Each row was made from one small tree. Brackets hold a mark, then the marks that hang from it, in the order of their numbers. Every link used is in the known rows. Write each row's tree.
Known rows:
{q227 {q192 q24}}: [  0.4 -21.1 -32.4 -28.3  -7.7  10.7  -8.7  34.1  17.9 -14.7  14.8  -1.5
  21.3  -3.8  12.9  -3.7  17.3   7.9  -9.9  -9.1  11.6]
{q569 q227 {q740 {q192 {q24 q998}}}}: [-55.3 -19.8  -8.0 -17.5 -31.4  -7.5  -8.4 -37.7   8.0   6.9  -1.2 -20.3
 -39.1 -11.5  23.1  36.4  34.1   3.6 -12.5 -16.7  16.7]
{q227 {q192 q24 q740} q569}: [  2.4 -15.0 -27.1 -34.0  12.6  45.8  12.3  19.0   6.7 -32.9  13.3   0.8
  35.6 -21.5  17.7 -18.8  35.8 -23.3 -26.2 -14.7 -16.5]
{q192 {q227 q569} q740}: [  8.7 -24.7   9.3   4.3  -1.8  25.2  22.3 -33.4 -22.3 -24.4 -16.7 -14.7
  15.8 -18.7  13.6   1.0  32.8  -4.7 -21.0  -7.8 -15.6]
{q998 q24 {q227 {q192 q740} q569}}: [ -6.3  -3.7 -13.8  -1.1 -15.5  27.2  -8.0  28.0  32.6 -14.2 -30.4  47.3
  38.9  23.3  -4.7  -2.2  32.4   2.1  -9.8 -17.1  -0.5]
{q998 {q227 q192}}: [ -1.8 -17.2  -3.1   2.6  -4.7  22.5 -14.4  12.4  14.9  -4.9 -24.9  21.1
  33.1   6.4  -0.9  -5.2  20.2  38.3 -25.0 -16.3  25.3]
{q569 {q24 q192}}: [-16.3 -10.4 -15.2 -25.3 -26.0 -18.9   1.2  21.8   8.2  22.8  -7.6 -25.7
 -10.1  15.5  26.8  30.9  12.4   6.1  -4.8   5.4  14.8]
{q24 q192}: [  2.2  -5.5 -28.4 -28.7   6.6  11.2  -5.0  -7.2   3.1   5.5 -14.4 -10.8
  14.8  22.7  12.1  19.0  -3.2  20.0 -27.1   9.1  26.8]
{q112 {q192 q740} q569}: [-24.8 -16.7 -48.1 -25.4  13.8  21.4 -17.7   3.1  -3.8 -15.6  29.5 -19.0
   7.2 -17.3   1.9 -32.9 -33.3 -40.4 -41.2   1.8 -25.5]
{q192 {q227 {q569 q740} {q998 q24}}}: [ -9.8 -24.0  16.0  19.2 -40.6   9.8  24.7  20.3  -5.3  -4.0 -28.0 -12.7
  24.0  -2.4   8.5   6.0  34.9  23.8 -22.4  -0.1  -8.8]
{q192 q227 q740}: [  4.9 -25.7   5.7   2.8 -10.1   6.6   5.2 -46.1 -22.1 -19.5 -12.1 -10.9
  -2.4  -9.4   9.9   5.9  26.3   7.8  -7.4  -1.1  -3.8]
{q569 q227 q740}: [-44.2 -42.0  -8.1  -6.1  -4.9   6.3   1.7 -28.7  10.5   6.3  -3.0 -36.7
 -35.8 -27.4  22.6  45.7  26.2  24.4  -8.4  -8.3   5.7]
{q227 {q569 q740}}: [-28.6 -27.3   3.1  -2.1  28.0  28.0  17.3   7.1  -4.9 -13.0 -22.3 -27.5
   7.4 -26.5  14.2  24.6  19.9 -17.0 -14.4  17.0 -18.4]
{q998 {q24 q192}}: [ -7.5  -1.1 -38.2 -20.2 -17.0 -12.8 -12.6  24.0  27.9   7.5 -20.9   9.9
   7.7  43.6  -0.8  31.6  -1.0   1.3   8.4  14.8  14.7]
{q569 {q24 {q192 q740}} {q227 q998}}: [-21.2  -6.8 -18.4 -27.0 -58.6  -6.7  13.0  -1.2   9.4  38.9  -1.7 -34.2
 -18.9   1.4  22.4  12.3  44.0  41.5 -30.4 -28.3  19.3]
{q24 {q569 q227 q740} q998}: [-59.8  -1.4  -2.4   5.3 -20.3  10.6  49.0 -38.2   6.5  38.0 -22.7 -28.7
 -32.8 -44.5  21.6  30.9  31.3  22.2 -36.3  -1.9 -17.4]
{q740 {q192 q24 q227}}: [  1.9  -6.0  -1.5 -12.6 -35.3 -21.3 -17.5  -3.0  -1.1 -10.6  -9.3  -0.8
   6.5  24.1   7.7   9.3  17.2 -19.8 -14.4 -16.4  36.4]
{q192 {q24 q569 q998} q227}: [ -1.1   8.3 -11.1   5.0 -57.2 -16.9  52.4   0.4  16.4  20.6 -17.7 -26.0
   2.1 -21.9  34.0   2.1  30.0  12.0 -32.7  -6.7  -0.6]
{q24 {q192 q227} {q569 q740}}: [-10.7  -5.8  -6.1 -21.6  -8.4  25.0  31.8 -46.4   3.8   7.6  -6.2  -8.8
  -7.6   4.1  43.6  35.3   9.1  18.4 -65.6   0.6  12.9]
{q740 {q192 q24}}: [-11.7   3.2 -13.6 -24.4 -11.4 -19.8 -26.5   3.0   3.7  -6.6 -12.0  -2.0
  -2.5  22.6  -2.7  10.4  12.3 -34.9  -5.1  -0.7  33.5]
{q227 {q192 q24 q740} q998}: [ -7.7  -1.2 -23.2 -29.9 -23.2  22.8  -3.6  12.3  -4.9 -13.8   8.7   7.0
  21.4  -7.3  -5.3 -42.6  45.5  23.2 -23.6   0.2   0.3]
{q24 q192 q569 {q998 q227}}: [-21.1  36.8 -13.3  -7.2 -23.1  23.8  42.0 -34.0  11.3  42.2 -45.0  11.8
  16.3   5.5  18.7   3.4  15.6  40.6 -70.4  -1.4  13.1]
{q112 {q192 {q24 q569 q998}}}: [-30.4   0.7 -31.2 -19.8 -24.0   1.6   2.8  24.3  22.3  11.8  11.2 -21.6
   1.1 -11.5  27.4 -11.1  -1.0 -23.8 -34.2   3.5   1.3]

Which tree is each row?
[ 11.9  -7.8 -16.8 -14.1 -31.1 -10.4  15.4 -33.0   0.7 -18.5  -1.9 -17.4
  -9.1 -11.9  27.2  -4.5  35.9  -9.2  -6.6   0.2  -1.0]  {q192 q24 q227 q740}
[-40.7  -6.2   3.5  -9.2  -9.3  16.0  19.7 -29.5   7.0  20.7 -13.8 -19.4
 -27.8 -17.7   8.6  25.7  31.6   4.4 -50.6 -12.3  12.0]  {q24 {q569 {q227 q998} {q740 q192}}}
[ -7.9   7.4 -22.6 -31.4 -20.0  29.1  11.6   7.3   0.6  -7.4   8.3   6.9
  16.7 -13.5  -2.0 -40.8  46.6  16.1 -40.2  -2.7  -2.5]  {q227 {q192 {q24 q569} q740} q998}
[ -0.4   0.8   3.1  -9.7 -47.5 -19.3 -14.1   2.2  -6.9  -4.8 -15.2  -0.7
  11.8  24.9  -1.0  -5.6  26.2  -5.8 -23.5 -14.0  35.9]  {q740 {q192 q24 {q227 q998}}}
[-23.8  28.4 -22.1 -17.7 -14.2  17.9  44.2 -28.4   1.8  38.6 -27.7  -6.8
   6.5  -0.2  19.0  12.3   7.8  24.2 -57.6   8.2   2.1]  {q24 q192 q569 q998}
[-13.8   7.4 -11.1 -11.9 -36.8  12.5  19.7 -58.6 -25.7   8.1 -20.9   1.7
  11.8   8.9  20.9   0.2  19.9  41.1 -31.0   3.5  -0.9]  {q24 {q192 q227 q740} q998}
[-14.0  10.4 -20.2 -12.6 -27.9  -1.2  -3.9  15.7   3.0  12.9 -29.3   4.3
  11.7  27.8 -19.6  -7.0  24.0  24.1  -9.5  21.9   7.3]  {q227 {q998 {q24 {q192 q740}}}}
[-52.2 -31.9 -12.1 -28.1 -43.4 -10.4   5.8 -18.3  17.6  26.7  11.1 -38.9
 -49.5  -6.9  54.0  58.2  32.6  27.0 -14.5 -16.4  11.5]  {q569 {q24 q192} q227 q740}
[-34.0  -4.6 -18.3  -5.4  -6.4 -11.1   7.2  14.3  30.7  10.0 -22.2   1.4
 -21.9  10.8   2.9  42.8  10.8 -22.2   8.3  23.1  -9.2]  {q998 {q24 {q569 q740}}}
[-41.0 -51.7 -12.0 -16.3  -8.7  23.6  -6.6 -18.7  10.8  -6.7  17.0 -17.9
 -19.7 -25.1  25.7  35.2  29.3  35.9 -16.5 -24.3   6.3]  {q569 {q227 q192} q740}
[-58.6   7.0  16.3   7.0 -21.6   4.6  32.7 -44.3 -14.7  20.4 -27.0  -5.3
 -23.1 -20.1  15.4  23.6  24.6  -1.1 -33.8  10.2 -13.7]  {q24 {q569 {q740 {q192 q227}}} q998}
[-30.9  16.1  -7.2  -4.0 -22.6  27.1  22.0 -26.5  -3.0  20.4 -44.4   9.3
  27.3   8.0  20.0   3.0  20.4  44.2 -45.0   5.4   5.9]  {q24 q192 {q998 {q227 {q569 q740}}}}
[ -2.1 -27.4 -12.2 -22.6  27.4  57.6   6.2   9.6  -9.4 -33.7   6.0   5.2
  40.8 -19.7   4.8 -11.6  29.1 -11.0 -27.1 -15.4 -18.6]  {q227 {q192 q740} q569}
[ 14.1   6.5  -8.1   0.5 -54.7 -10.3  44.4  17.0  16.9  16.4 -16.2 -28.4
   9.5 -14.1  22.3 -12.1  36.6  19.4 -47.0  -6.7  12.2]  {q192 {q24 q569} {q227 q998}}
[-17.6  15.4 -23.5  -1.8 -33.6 -18.2  17.4  12.8  21.2  19.0 -32.8 -14.4
   3.5 -11.7  13.1  -5.9  26.9  11.6  -5.4  12.3   7.2]  {q192 {q24 {q998 q227}}}
[-59.9 -41.5   2.7 -15.6 -60.0   0.4   3.3  13.1   8.4  20.0  18.5 -28.7
 -33.9 -22.9  33.6  25.5  54.7  46.1 -15.3 -26.2   0.1]  {q569 q24 {q227 q192 q998} q740}
[ -2.9 -15.5 -33.1 -36.7   0.7  18.8 -10.6   0.6   6.6 -26.4  19.2   6.3
  10.0  -8.1  11.5 -12.3  27.4  -4.8  -6.3  -4.8   0.3]  {q227 {q192 q24 q740}}
[ -8.4  -7.5   9.2  12.4  -8.6  11.6  12.9  27.4  17.4  12.0 -46.0  -6.1
  24.3  -5.4   9.6   6.5  29.4  10.4 -24.6  -8.6   9.5]  {q998 {q227 {q569 q24}}}
[-12.2   7.3 -20.5  -8.7 -31.7  -5.6  -3.0  32.5   8.7  18.3 -31.8   0.8
  17.8  30.1 -18.7  -2.8  18.7  30.4 -10.6  19.7  12.9]  {q227 {q998 {q24 q192}}}
[-61.1   6.2   4.6   6.1  -4.6   8.1  42.7 -32.4  -5.5  27.5 -29.4 -18.4
 -27.1 -36.1  15.8  24.6  23.0   4.4 -25.3  25.9 -25.9]  {q24 {q569 q740} q998}
[-43.4  -5.0 -30.2 -14.0  -0.4  -5.2   1.0  -7.8  -7.7  -3.3  -0.9 -18.4
 -12.0 -17.4   0.5  -0.2 -12.5 -26.1 -21.5  15.6 -21.3]  {q112 {q569 {q740 {q192 {q24 q998}}}}}
[ -4.4 -24.8 -22.5 -13.3 -38.1  -3.8 -11.6  28.1  18.3  -8.5  20.1 -22.4
  13.0   1.2  34.4  -8.8  -2.1 -10.2 -28.6 -11.2  16.2]  {q112 {q192 q24 q227}}
[-20.2  19.6 -14.8  -4.6 -30.1  11.8  11.1 -24.1  -0.1  27.4 -44.8  10.8
  24.7  18.2  11.0  -0.4  12.8  54.5 -37.5   4.4  18.5]  {q24 q192 {q998 q227}}
[-38.1 -29.0 -26.4  -4.4 -35.8  10.3  -8.7  22.5  -0.5  -9.7  26.8 -16.5
  10.1  -8.3  15.6 -23.2 -24.5  -7.1 -49.0  -0.9 -24.0]  {q112 {q192 {q227 {q998 q24}}} {q569 q740}}
[  3.4 -23.2  21.0  18.7 -46.5   4.6  33.4  35.0 -11.7   8.9 -25.7 -30.5
  30.3 -11.3  12.6  -3.3  37.5  28.5 -31.6 -13.3  -1.9]  {q192 {q227 {q569 q24} q998}}
[-22.3 -36.3 -17.2 -23.4 -41.7  -1.8   0.7  12.5  16.3  15.8  20.8 -25.7
 -18.6 -16.0  26.6  23.5  41.4  21.7  -6.2 -45.3   7.6]  {q569 q24 {q227 {q192 q740}}}
[-42.6 -13.0 -36.8 -15.1 -16.1  -3.2   7.1 -13.1   4.1   7.5   6.1 -28.8
 -17.9 -25.4   6.1   5.5  -3.2  -8.9 -32.1 -12.8 -11.6]  {q112 {q569 q227 {q740 {q192 {q24 q998}}}}}
[-43.0 -29.6 -30.1 -15.1 -33.3   3.7  13.8  23.6   5.5  15.5  20.7 -35.0
 -13.7 -32.1  14.1  -0.7  10.7  19.1 -34.2 -19.7 -21.9]  {q112 {q569 q24 {q227 q192 q998} q740}}
[ -8.7   4.2 -16.8   1.4 -25.2  11.3  -1.7  31.2  48.7   8.5 -30.0  45.2
  23.0  27.2  -2.7  10.7  21.2  13.5 -21.0 -16.9  15.1]  {q998 {q24 q569} {q227 q192}}
[-17.6 -13.2   3.6 -18.7 -20.5  43.1  17.1  37.8 -17.3  -9.5   1.4  -1.6
  36.3 -17.9   1.5 -33.6  56.2  10.6 -34.9 -14.2 -23.1]  {q227 {q192 q740} {q569 q24} q998}
[-24.7  24.8 -14.9 -12.2 -21.6  19.9   9.4 -58.2 -10.7  16.2 -40.3  19.4
  13.1  13.2   9.7  -8.5  23.0  41.9 -34.1   8.4   7.4]  {q24 {q192 q740} {q998 q227}}
[-50.0  20.3 -12.7 -19.5 -11.0  21.7  40.9 -51.2  -3.7  30.2 -21.8  -5.6
 -15.1  -8.2  31.6  25.4  13.5  20.8 -53.8  21.3  -8.5]  {q24 q192 {q569 q740} q998}
